Known rows, with every way that one mark hangs from another:
K618(K518(K101 K170 K341)): [ 0.03  0.40  0.48 -0.94  1.49 -0.24  0.83  0.92  0.50  1.97 -0.55 -0.58
  2.69  1.46 -0.22 -0.79  0.01 -0.64]
K204(K518(K341(K558) K785)): [ 0.36 -0.38  1.60 -1.00  0.12  0.64 -0.93  1.19  2.77 -2.51  0.59 -0.64
 -0.71  0.65  1.94 -3.43 -0.63  0.79]
K558(K341): [-0.96 -0.78  0.77 -2.70  0.07  0.26  1.68  0.26  4.13 -4.58  1.20 -0.04
 -3.06  1.47  1.32  0.02  0.12  1.92]
K518(K101 K170 K204 K341(K558) K618 K785): [ 1.10  2.82  0.17  0.67  1.12 -0.74 -2.79  1.14 -5.20  1.83 -0.92 -1.03
  1.38 -1.16 -1.02 -2.50 -0.17 -1.01]
K518(K170 K341 K785): [-0.36 -0.11  0.67 -0.16 -0.50 -0.16  0.56  0.39  0.40 -1.19 -0.61  0.18
  0.05 -0.07 -0.23 -1.50 -0.55  0.22]
K170(K518(K204 K341 K618 K785)): [ 0.23  1.40 -1.06  1.59 -0.33  0.20 -0.90 -0.69 -1.91  0.15  0.34  1.55
 -0.74 -1.99  1.39 -0.89  0.07  0.13]
K518(K101 K618 K785): [-0.47  0.74  0.41 -0.77 -0.70 -0.19 -0.39  0.45 -1.82 -1.25 -0.49  0.36
  0.22  1.47  0.59 -0.87  0.35 -1.10]
K170(K518(K341 K618 K785) K558): [-0.18 -0.89 -0.77  1.94 -0.35  0.66 -0.63 -1.10  1.15 -1.22  0.27  1.29
 -0.55 -0.69  1.49  1.64  0.61 -0.46]
K60(K518(K101 K618 K785)): [-0.43  0.23 -0.03 -0.39 -0.95 -0.15  0.59  0.01 -1.24 -2.63  0.10  0.90
 -1.73  1.14  1.55 -0.63  0.43 -0.45]
K60(K518): [-1.14 -1.50  0.40 -1.89 -0.22  0.41  2.75 -0.20  3.45 -6.33  1.12  1.16
 -4.17  1.28  3.13 -0.44 -0.06  1.18]
K518(K101 K170 K204): [-0.05  0.48  0.46 -0.94  0.37 -0.41  0.31  0.30 -1.50 -0.18 -0.50 -0.51
  0.37  1.04 -0.62 -0.95 -0.52 -0.46]
K170(K518(K101 K204 K618 K785) K558(K341)): [ 0.34 -0.09 -1.09  1.25 -0.30  0.22 -1.26 -1.08  0.04  1.65  0.59 -0.01
 -0.40 -0.67 -0.57  2.78  0.67  0.06]
K518(K101 K170(K558(K341)) K204 K785): [ 0.18 -0.74  0.10 -0.10 -0.29 -0.30 -0.14 -0.28  0.63  1.98 -0.30 -1.34
  0.58 -0.13 -2.73  2.15 -0.16  0.50]
K204(K518(K170 K618 K785)): [-0.24 -0.80  0.33  0.15 -2.84  0.61 -0.49  0.98 -1.18 -1.53  0.56  0.31
 -0.13  1.23  0.40 -2.45  0.62 -0.94]
K618(K518(K101 K170 K341 K785)): [-0.01  0.31  0.40 -0.26  0.67 -0.34  0.55  1.02 -0.06  3.54 -0.99 -0.60
  3.30  0.60 -1.12 -0.92 -0.35 -0.81]
K518(K204 K785): [-0.78 -0.23  0.24 -1.16 -0.59  0.12  1.19  0.07  0.56 -1.73  0.19  0.63
 -1.47 -0.66  0.81 -0.73 -0.64  0.80]
K170(K518(K618) K558(K341)): [-0.61 -1.60 -0.82  0.11 -0.14  0.89  0.24 -0.90  3.50 -3.41  1.66  0.66
 -2.87  0.68  1.66  2.87  1.32  0.63]
K60(K518(K101 K204 K341(K558) K785)): [ 0.81  1.38  0.53 -0.44  1.74 -0.45 -0.51  0.23 -0.24 -0.78 -0.13 -0.44
 -1.41 -1.11  1.18 -1.91 -1.06  0.99]

Rows:
[-0.98 -0.55 -0.31 -1.44  0.05  0.38  1.98  0.65  1.41  1.10  0.57  0.50
  0.08 -0.99  0.88 -0.08 -0.24  0.59]  K618(K518(K204 K785))
[-0.41 -1.88 -0.75  0.48 -0.39  0.67  0.66 -1.24  4.02 -0.34  1.16  0.20
 -2.08 -1.38  0.18  2.89 -0.12  1.60]  K170(K518(K204 K785) K558(K341))
[-0.61 -0.36  0.09 -0.43 -1.04 -0.10  0.89  0.37 -0.89 -0.53 -0.17  0.15
 -0.67 -0.80 -0.61 -0.99 -0.64  0.17]  K518(K170 K204 K785)
[-0.82 -2.65 -0.16 -0.52  0.33  0.90  1.27 -1.00  6.26 -3.45  1.52  0.17
 -2.89  0.95  1.53  3.04  0.39  1.37]  K170(K518 K558(K341))
[ 0.44  0.35  0.17  0.70  0.55 -0.21 -1.16 -0.23 -1.63 -0.54 -0.73 -0.19
  1.49  1.29 -0.57  0.98  0.90 -1.43]  K518(K101 K170(K558) K341 K618)
[ 0.29  1.74 -0.49  0.84 -0.86 -0.37 -0.87  0.22 -4.02  0.55 -0.31  0.72
  0.22 -1.82 -0.65 -1.63  0.16 -0.16]  K518(K170 K204 K341 K618 K785)
[ 0.17 -1.11  0.25  0.74  1.54  0.39 -0.16 -1.25  3.29 -1.00 -0.23  0.20
  0.43  1.41  1.34  1.82 -0.17 -0.37]  K170(K518(K101 K341) K558)
[-0.12 -0.20  0.48  0.21  1.42  0.40 -0.56  0.36  2.60 -2.12  0.21 -0.09
 -1.46 -0.57  2.25 -1.60 -0.89  0.47]  K170(K518(K341(K558) K785))
[ 0.64  0.03  0.23  1.03  0.38 -0.41 -0.70 -0.54 -1.11  2.59 -1.24 -0.55
  2.19 -0.73 -2.03  0.98 -0.54 -0.46]  K518(K101 K170(K558) K204 K341 K785)
[ 0.45  1.21 -0.05 -0.58  1.63 -0.38  0.44  0.66 -1.06  3.49 -0.45 -0.49
  2.74 -0.05 -0.76 -0.85 -0.20 -0.27]  K618(K518(K101 K170 K204 K341))
[-0.12  0.11 -0.12 -0.27  0.91  0.12  0.26 -0.59  0.55 -0.60  0.16  0.34
 -0.61  0.86  1.41 -0.23 -0.61 -0.16]  K170(K518(K101 K204))
[ 0.19  1.04 -0.65  0.02 -0.43 -0.39  0.22 -0.05 -3.68 -1.40  0.28  0.54
 -1.45  0.32  0.51 -0.85  0.51 -0.58]  K60(K518(K101 K170 K204 K618))
[ 0.45  1.58  0.63 -0.46  0.61 -0.52 -0.40 -0.22 -1.08  1.14 -0.90  0.04
  1.00 -0.36 -0.25 -1.23 -0.92  0.43]  K518(K101 K204 K341 K785)
[ 0.54 -1.25  0.40  0.46 -2.08  0.41 -1.55  0.38  0.27  0.87  0.47 -1.14
  1.04  1.88 -1.77  0.74  1.12 -0.62]  K204(K518(K101 K170(K558(K341)) K618 K785))
[ 0.01 -1.09 -0.43 -0.34  0.35 -0.03  0.67  0.30  1.39  4.68  0.09 -1.42
  2.16 -0.50 -2.68  2.77  0.26  0.28]  K618(K518(K101 K170(K558(K341)) K204 K785))
[ 0.33  1.34 -0.25  1.38  0.09 -0.08 -1.38 -0.38 -1.53  0.49 -0.49  0.80
  0.84  0.47  1.00 -0.91  0.10 -1.02]  K170(K518(K101 K341 K618 K785))
[ 0.24  0.19  0.50  0.30 -0.21 -0.53  0.67 -0.05 -0.20 -0.60 -0.80  0.13
 -0.13  0.54 -0.17 -1.36 -0.61  0.05]  K60(K518(K101 K170 K341 K785))
[ 0.41  0.27 -0.54  0.55 -0.77 -0.34 -1.21 -0.17 -2.07  2.10 -0.07 -0.86
  0.62 -0.44 -2.62  2.03  0.80 -0.27]  K518(K101 K170(K558(K341)) K204 K618 K785)
[ 0.85  1.07 -0.43  1.73 -0.20 -0.45 -1.79 -0.40 -3.87  2.60 -1.06 -0.13
  2.28 -0.99 -1.92  0.92  0.38 -1.21]  K518(K101 K170(K558) K204 K341 K618 K785)
[ 0.70 -0.46 -0.18  1.40  0.06 -0.35  0.24 -0.99 -0.49  1.17 -0.67 -0.02
  0.29 -1.08 -1.06  1.20 -0.44  0.16]  K60(K518(K101 K170(K558) K204 K341 K785))
[ 0.44  1.16 -0.12  0.14  0.84 -0.47  0.16  0.73 -1.69  5.07 -0.89 -0.55
  3.45 -0.89 -1.61 -0.90 -0.50 -0.42]  K618(K518(K101 K170 K204 K341 K785))
[-0.12 -0.41 -0.77 -0.25 -0.55  0.18 -0.11 -0.23 -0.26 -1.48  1.13 -0.10
 -1.81 -0.60 -0.85  2.14  1.23  0.64]  K518(K170(K558(K341)) K204 K618)
[-0.79 -0.66 -0.45 -0.63 -0.41  0.15  1.71  0.97 -0.08  2.20  0.19  0.00
  0.99 -1.16 -0.53 -0.37 -0.19 -0.01]  K618(K518(K170 K204 K785))
